What can hang from each mark
j881: j226
j905: j117 j172 j510 j683 j881
j543: j241 j510
j226: j172 j241 j510
j683: j226 j905
j117: j226
j510: j543
j241: j874 j905

Known rows, with every way that one mark hangs from another
{j543 {j241 {j905 j172}} j510}: [  8 -25   7  -8 -34  -5  16   8  22  27 -20  -4  -4 -32 -59  21 -37 -24
  12 -26  -5  22   3  -6   3  -4  -3  19  17   4  19  11  15 -16  23  -9
   6  27 -16   1 -30 -24  10 -18 -66   0  -9 -28  22]
{j226 j172 {j241 j905} j510}: [-27  -6  35 -13   9  23   8  14 -16  11  10 -24 -14   2  11 -30   8  12
 -15  -5 -12 -35   4  10 -18 -27   8  13 -12   4 -14   5  13  -5  12  -9
 -35  19  15   5 -28  50 -15  -9  21   2 -25  13  23]
{j117 {j226 j172 {j241 j874} {j510 j543}}}: [-35 -11  33  11  -2  13 -11   7 -21  24  -7  -4 -12  -8 -10 -34  14  10
  -6  24  -6 -49 -10   0   5 -13   6  -1  -7 -16  -1  -2   1   0 -26 -21
  10  17   4   1  -4   8   7 -24   6   8 -12  39  -3]
{j510 {j543 {j241 j874 j905}}}: [ -1   3  37 -27  -8 -15  24  -8  38  21 -12  13 -15 -15 -62   9  -2  -3
   9   4   3  38   3 -11  -8  -9  14   4  32   2  19 -15  17 -30 -20  -6
  12  43 -19   6 -11 -65   0 -20 -71  10 -15   5  -1]
{j226 j172 j241 {j510 j543}}: [-36 -16  52  -8   4  27   0   5  -9  11   9 -35 -19   4 -18 -43  12  18
 -20  30   1 -31   9   0  -7 -33   8  12 -17 -16 -21  -2  15 -16 -38  -9
 -18  35  16   6 -25  34 -17  -9  -5   6 -25  17   9]
{j241 j874 {j905 j172}}: [  2  -2   0 -19 -16 -14  16 -13  17  25 -14  26  -2 -24   9  16  -2 -20
  16 -41   6  20   3   9  -3   5  17  -2  26  27  36   0  -6 -19  -1  -2
  10  18 -14  -4  -3  -1   0 -23   5  -2  -4  16   7]
{j510 {j543 {j241 j905}}}: [ -1  13  28 -30 -11  -5  16  -1  33  13  -3   1  -6  -9 -58   3 -14   0
   9  -3   5  34   4  -7 -12  -8   6  11  21   1   9  -6  21 -21  -3  -3
   4  32 -11   4 -13 -65   1 -13 -69  14 -20 -15   9]
{j905 j117 j510}: [ 16 -15   1 -14  22 -19  -8   9  15 -26   2  -2  16  27 -22   2 -17  28
  10  -8  -8   9 -20   7 -12  -2  12  -7  -8 -12 -28  -9   8 -24  23   0
 -27 -19  20   7  20 -18  -4  22  19   6  -7 -15 -16]
{j683 j226 j905}: [ -7  13 -12 -15   2  -3  -1  -2 -24 -31  26 -29  -1  21  38   7   2  -9
  -4  14  -2   8  -1   8   7  -1  -6 -33  -6  44   3   2 -17  31   4  -4
   9 -24  13  22  16 -17  16  17  26  12  24 -27  12]
{j683 {j226 j172} {j905 j510 j881}}: [-14  -1  -6  21  -3  39 -10  -6 -43 -45   8 -40   1  16  65  26   1 -14
 -20  38 -34  22   1   1  30   0 -19 -13 -53   6  -5  -5  -3  44  -2   3
   8 -42   0  18   8  39  31  36  55  -2  20 -38  11]
{j905 j117}: [  5   5 -18 -16  13 -36   2  11  20 -17   1  11  24  18 -18   0 -13  16
  23 -22  13  -1 -14   8  -6   8  21 -17   8  20  -7  -9 -21  -7  29  -4
 -22 -14  13   3  28 -37  -8  10  16  11   7  -3 -15]
{j905 j117 {j683 j226} j881}: [ 18  21 -74  40  11 -14 -11  14 -11 -29   3   7  20  16  34  13  10 -23
   0  -4  14 -16   7   1  13  32 -13 -24  -8   7   0   6 -32  44  25  22
   0 -56  -2  -7  39  12   0  29  32 -20  46 -20 -15]
{j226 j241 {j510 j543}}: [-13   6  41 -27  22  -2  -4  12   5  11  28 -26 -20  15 -36 -48  18  34
 -21  44   8 -31  14  -3 -39 -31  -5  -6  10  -9 -42   0  26 -33 -37  -7
 -31  36  24   7 -22   8 -37 -14 -35  -3 -27  20  -2]
{j226 j510}: [  6  12   8 -21  13 -12  -1  14  -2   9   6 -19  -3  13 -15  -1  10  29
 -10   7  -4 -14  -6  -6 -15  -6   1  -1   9  16 -35  11   6 -28  -9 -16
 -20  10  27   1  -1   0 -14  -2  -3   4 -13   3  -7]
{j510 {j543 j241}}: [ -2   2  26 -22 -12  -9  15  -7  31  15  -1   0  -3  -1 -69  -3  -6   8
   3  12  12  24   0 -13  -1  -5   9   4  18  -8   1  -9  10 -19 -27  -8
  13  33  -8   4  -9 -61  -2 -10 -65  19 -14  -4  -3]
{j905 {j117 j226} j683 j881}: [ 15  41 -94  45   4 -19 -26  21  -8 -15 -14  26  37   2  34   5   0 -11
  12 -13  11 -31  -5   1  15  36 -14  -7 -11  -9   5   5 -42  46  41  10
   3 -51  -8 -19  50   5   9  21  29 -21  31   1 -18]
{j683 {j226 j241} {j905 j510 j881}}: [ -6  12  -1   2  17  18 -11  -4 -35 -42  46 -33  -3  35  53  -4  12  -1
 -28  61 -23  -4  16   2  -4 -10 -31 -30 -28  -2 -29  -5   6  31 -15   8
 -16 -31  11  20  -1  43  -1  26  28 -15  10 -11   4]
{j226 j172 j241 j510}: [-30 -20  32  -6  11  17   5   8 -14  14  18 -27 -12   9  -1 -37  17  14
 -18  14  -4 -46   0   2  -4 -22  10   4 -12  -3 -25   4   4  -9 -23 -14
 -25  21  21   2 -20  57 -18  -5  24  10 -18  26   6]
{j117 {j226 j241}}: [-13  17 -10  -2   4  -9  -5  11  -7  16  22  16  13   3  -3 -33  -7   3
   1  -6   5 -54  -8   8  -5   7  -4  -6   6  -5 -12  11 -17  22   8 -17
   0  -5   4  -6   3 -17  -5 -19  12  12  -9  27   0]
{j510 {j543 {j241 j874}}}: [ -4  -8  33 -21  -9 -22  22 -11  38  22  -7  11 -10  -7 -68   3   5  -2
  10  19  10  29   0 -18   5  -6  19  -5  26 -10  11 -18   6 -31 -44 -11
  18  42 -16   4  -2 -59  -2 -17 -64  16 -11  15 -15]
{j241 {j905 j172 j510}}: [ 12  -2  -1 -17  -9  17  -2  -5   0   2  -3  -2   2  -8   2   4 -19  -3
  -1 -39 -10  20   1  14 -21   0   0  21 -12  -6   1  12  20 -17  18   8
  -7  -5   2  -4 -17  14   3   0   8  -3 -19 -24  22]
{j881 {j226 j172 {j241 j874} {j510 j543}}}: [-22 -37  55  15   8  22  -2 -13 -22   1   7  -5 -22   6  19 -28  20  18
  -8  17   9 -28  -3   1   8 -17   9   3  -1   1   1   3   1   1 -28   3
  11  16  11   3 -21  22  -7 -11  26   7   5  23  -3]
{j117 {j226 j510}}: [  1  18 -12  -1  -1  -3 -15  22 -23  11  -3  -5   4   3  -6 -10  -2  27
  -1   3 -10 -41 -19   5  -4   5 -12  -3   4   7 -27  17  -7  -2  14 -24
  -2  -8  21  -3  10 -14   9 -14  13  13  -7  10  -7]
{j543 j510}: [ 11  -1   2 -15 -19  -6   7  21  21  13  -9  -3   0 -10 -38  13 -25  -5
   4 -19   1   2  -8  -5  12  -5  -4   7   1  14 -14  17   4  -1   7  -7
   3  16  -6  -2 -22 -31  -2 -15 -34  16  -4 -27   0]
{j905 j117 j172 j683 {j881 j226}}: [ 20  -6 -89  62  -3  -4 -27 -13 -22 -30 -10  23  32  -3  64   6   2 -18
  14 -21  38 -15   8   8  19  43 -10  -2 -13  -4  26  10 -50  45  26  32
  14 -55  -6 -24  37  55   0  29  55 -39  51  -7  -8]
{j510 j543}: [ -1  21  14 -24 -11  -2   6  -1  23   2  -1   0   0   3 -37 -10  -5  12
  -1   0  16  17   0  -2  -4  -6   8   4   7   5  -8   0   6 -10 -21   2
  11  25  -2   0  -6 -53  -9 -12 -37  20 -12 -13  -4]
{j905 j117 {j510 j543} {j683 j226} j881}: [ 25   7 -36  39  17   8 -28   6 -12 -39  -6 -13   5  17   4   5   7 -10
 -14  29  -3  11  10  -2   1  14 -21  -9 -28 -36 -19  -1  14  19  -2  34
   3 -48   1  -1  28   8   6  40   5 -25  25 -35 -18]
{j881 j226}: [ 11  -2  -5   5   3   3   3 -10  -7 -11  12  17   5  11  25   2  -3  19
   6 -25  18  -8 -10   6   9  14   2   1   5  30  -4  22 -19  21  14   8
  16 -15   7  -5  -1 -23  -1  -7  31  22  17  -6  -3]

Rows
[  2 -12 -22  15  13  -2 -14 -10 -16 -12  20  18   7   6  42 -28  -2  -1
  11 -42  32 -32   7  20 -14   7  -3  -1   6  12  17  16 -19  27  37  26
  -2 -24   6  -8   2  20 -13  -1  36  -9  22   0  16]  {j881 {j226 {j241 {j905 j117 j172 j683}}}}
[ 17  30  -6 -10  -6 -11  20   2  19  11  -9  36   2 -12  20  34   7 -10
   9 -17 -13  25   6  -3  -1  10   3  -2  26  30  13  -7  -7   2  10   1
  -5   8 -20  -8  -6  -8  -5 -12  -1  -2  -5  15  -9]  {j241 j874 {j905 j881}}
[ 20  20  -6   5  -1  -3  13  -8   7   0  -7  42   1 -11  43  36   7  -2
  11 -19  -8  17   3  -2   5  15  -4   0  23  35  19   4 -11  15  19  10
   5  -9 -16  -8  -8  -9   0 -12  15  -2   9  11  -8]  {j241 j874 {j905 {j881 j226}}}
[ 21  23  24 -10   1   9   8  -2  19   2 -14  21  -9 -10   0  30   3   1
  -2  12 -25  43   6  -8  -9  -6  -6  12   3 -10   1 -12  30 -20  -8   9
  -4  11 -17   1 -16 -10   0  -6 -22  -7 -20   0 -10]  {j241 j874 {j905 {j510 j543} j881}}
[ 14 -20   9   1  -9  -7  17 -18  20  22 -12  18  -2 -16 -20  34  -3 -14
   4   6 -22  35   8 -12   6   8   4   7  19 -22  17 -14  14 -24 -16  -5
   4  12 -19  -3 -11  16   5  -6 -30 -11 -13  18  -4]  {j543 {j241 j874 {j905 j172 j510 j881}}}
[-12 -31  36  18  -3  28  -3 -10 -24  -7 -11 -16 -16   1   0  -3   0  26
  -4   9   2  -4  -9  -3  18  -6   1  17  -6   6   1   9   6   0  -7   4
  18   4  13   3 -10  -5  13   0   8  18  10 -10   5]  {j881 {j226 j172 {j510 {j543 j241}}}}
[ 19 -20  -7  -8  13 -31  13  -5  27  16 -19  13  -4  -8 -29  21   1 -16
  15 -17  -7  28  -7  -4  -3  -2  12   1  26 -21  25 -19  13 -31  17  -4
   0   5 -10   3  21 -17   6   4 -29  -8  -2  11  -6]  {j543 {j241 j874 {j905 j117 j510 j683}}}
[  3   5 -15  15 -11  31 -30 -23 -26 -44  10 -18   9   4  60  18  -3  13
 -10  37  -2  40  14   2  10   1 -26   2 -45 -12  -1  -9  -2  14 -19  14
   9 -20   2   7   4  39  15  28  24 -25  12 -27   6]  {j683 {j905 j172 {j510 j543} {j881 j226}}}
[  0   7 -19   5  -8   1  13  -5  -2  19 -19  11 -18 -19  31  13  15 -48
   3 -47   3   9   0   7  12   9  13  -2  12  27  44  11  -8  17  14   9
  31  -7 -23  -1   4   2  14 -10  22   7  19  -5  12]  {j241 j874 {j905 {j683 {j226 j172}}}}
[  5   4 -39   7   3  -4 -26  -6 -16 -51   5 -15  32  13  47  24  -7  11
   2  29  -9  28   6   8   1   5 -14 -12 -38  -9  -3 -24 -18   2   8   1
 -23 -31  10  10  31  44   9  42  39 -33  12 -16  -3]  {j683 {j905 j117 j172 j510 j881}}
[ 10  16 -10  20   8   8   1  -9  -9 -14  28  24  11  16  40  -1   5  15
  -7  13   6 -24   9  -6   7  21 -15  -5   2  11 -21  16 -22  40   3  11
  -8 -18   0 -15 -13  19 -20   0  27  -3  10  16 -14]  {j905 {j881 {j226 j241}}}
[  9  16 -65  22  18 -25 -32  23 -16  -4 -13   1  18   5  10 -14   2   4
  11 -20  13 -41 -14  10  -4  14  -3  -9  -4  -7  -2   8 -23   6  42  -2
  -1 -33  19  -7  54  -6   9  14  26 -12  22   0 -10]  {j905 {j117 {j226 j510}} j683}
[ 22   0 -13   6   2 -12  18  -9  21  24 -15  18  -9 -13  -8  34   6 -24
   0   1 -17  34   5 -15   6   6  -6  13  20 -28  14 -10  12 -14  -6  -2
   9  10 -26  -6   0  11   4   1 -32 -12  -6  15  -8]  {j543 {j241 j874 {j905 j510 j683 j881}}}
[-33  -1  -2  11 -11  13  -3   5 -17  18   9  10  11  -2   8 -31 -10  -8
   1 -17   1 -52 -15  12  18   6   6   3 -17  -7  -1   9 -26  39   6 -19
  11  -6  -5  -7  -3   5  10 -17  32  20  -5  23   9]  {j117 {j226 j172 j241}}
[-25   9  42  -2   2  38  -1  14 -13   1   5 -28 -15  -4   5 -25  11  13
 -23  28 -12 -18  17  -2 -18 -28  -7  19 -19  -7 -18  -3  20  -4  -7   3
 -33  21   7   3 -34  46 -18  -4  -8  -9 -27  -2  19]  {j226 j172 {j241 {j905 j881}} {j510 j543}}
[-19 -26  19  16   1  23   5 -15 -17  -7  21   9  -1   9  38 -25   1   7
  -1 -21  16 -36  -7  10  17   5   8   8 -12  12   4  16 -25  40   5   7
  11  -7   1  -3 -16  19  -5  -7  49  21  11   9  10]  {j881 {j226 j172 j241}}
[  2   8 -30  11  10   3  -9  20 -19 -14 -14 -16  -1   2  24   0   0 -21
   3 -43   0  -9  -4  18 -11   0   3  -1  -2  30  14   8  -1  12  58  14
  -7 -33   9   3  22   6  12  18  32  -4  21 -36  20]  {j241 {j905 j117 {j683 {j226 j172 j510}}}}
[ -4  18 -55   2  -6 -15 -15  -3  -9 -46   7  -3  37   6  53  22  -4   2
  14  15  11  22   4   9   8  14  -6 -20 -23  19  12 -21 -41  15  15  -1
 -18 -25   7   6  37  29   7  33  35 -26  24 -12  -1]  {j683 {j905 j117 j172 j881}}
[-17  -4 -27  21   0  14   4  -6 -19  13  14 -15 -10   4  25 -29  16 -46
 -14 -22  22 -39   4   5  18   8   4  -6 -12   0  12  21 -21  44 -11  10
  28 -17  -9  -6   2  37   1   2  32   8  24  -3  12]  {j905 {j683 {j226 j172 j241}}}
[ 14 -18  27 -24   3 -17  25  -8  29  22 -10  13 -12  -8 -42  24  -4  -4
  10  -4 -21  35  -8  -7  -2  -5  10   4  27 -14   9 -12  24 -37  -5 -14
   1  25 -11   5  -9 -27   5 -10 -37  11 -20  14  -3]  {j543 {j241 j874 {j905 j510}}}
[-24  -6  15  15 -17  18 -11  14 -20  16 -22 -15  -1 -12 -29 -11  -8  12
  -2  12 -13 -21 -17  -4  15  -3   1  14  -9 -12  -4   4   3   0  -4 -23
  15   5   7  -1   3 -21  28 -14  -9  16  -9   3   5]  {j117 {j226 j172 {j510 {j543 j241}}}}
[ 18 -13  15   9  13 -16  -3  -3  26 -24 -10  10  12  11 -42  25  -5  21
   4  52 -17  37  -1 -18   2   1   2  -4  -3 -44 -16 -34  19 -26 -12   5
 -17  -4  -3   4  16 -22  -2  24 -33 -15  -7   3 -34]  {j905 j117 {j510 {j543 {j241 j874}}} j881}
[  0 -23  18  -8 -16  18 -13 -21   5   3  -5 -15  -3  -5 -32  -9 -12   4
  -6   4   4  22   5   3  -9  -1   3  15 -24 -33 -10   4  24 -29 -40   7
  13   9   3  -2 -15  11   1   2 -13  -2 -22 -15   3]  {j905 j172 {j510 j543}}
[  7 -31  26 -10 -19 -33  27   4  42  39 -17  10 -10 -21 -68  26 -15 -17
  14   6  -4  19  -6 -21  25  -7   7  -2  32  -3  16  -6   5 -24 -20 -23
  15  39 -21   5 -14 -41   5 -23 -70  11  -4  11 -16]  {j543 {j241 j874} j510}
[ 20  10 -15 -12   7  -5   4  -6  15  18 -17  14 -17 -14  14  16   9 -21
  -1 -36  -9  26   0   2  -7  -2   5  13   7  -8  18   3  18 -18   6   8
  13   4 -14  -4   2  10   3  -3   2  -5  -9   2   1]  {j241 j874 {j905 j510 j683}}
[ -2  -9  28 -20 -20 -12  19 -16  34  25 -14  12 -12 -20 -55   7  -4 -12
  12   0  10  39   6  -8  -3  -6  15   4  28  -2  31 -15  14 -31 -25  -4
  19  40 -19   4 -10 -45   3 -20 -63   4 -12   6   2]  {j510 {j543 {j241 j874 {j905 j172}}}}
[-10   1  19 -22  16  -2  -2  10  -7  15  25 -16 -10   4   2 -36   8  18
 -16   2   1 -38  18  12 -44 -21  -3  -3  14   5 -22  11  19 -28   0  -3
 -38  19  26   0 -26  48 -31 -14  -1 -15 -26  16  19]  {j226 {j241 {j905 j172}} j510}
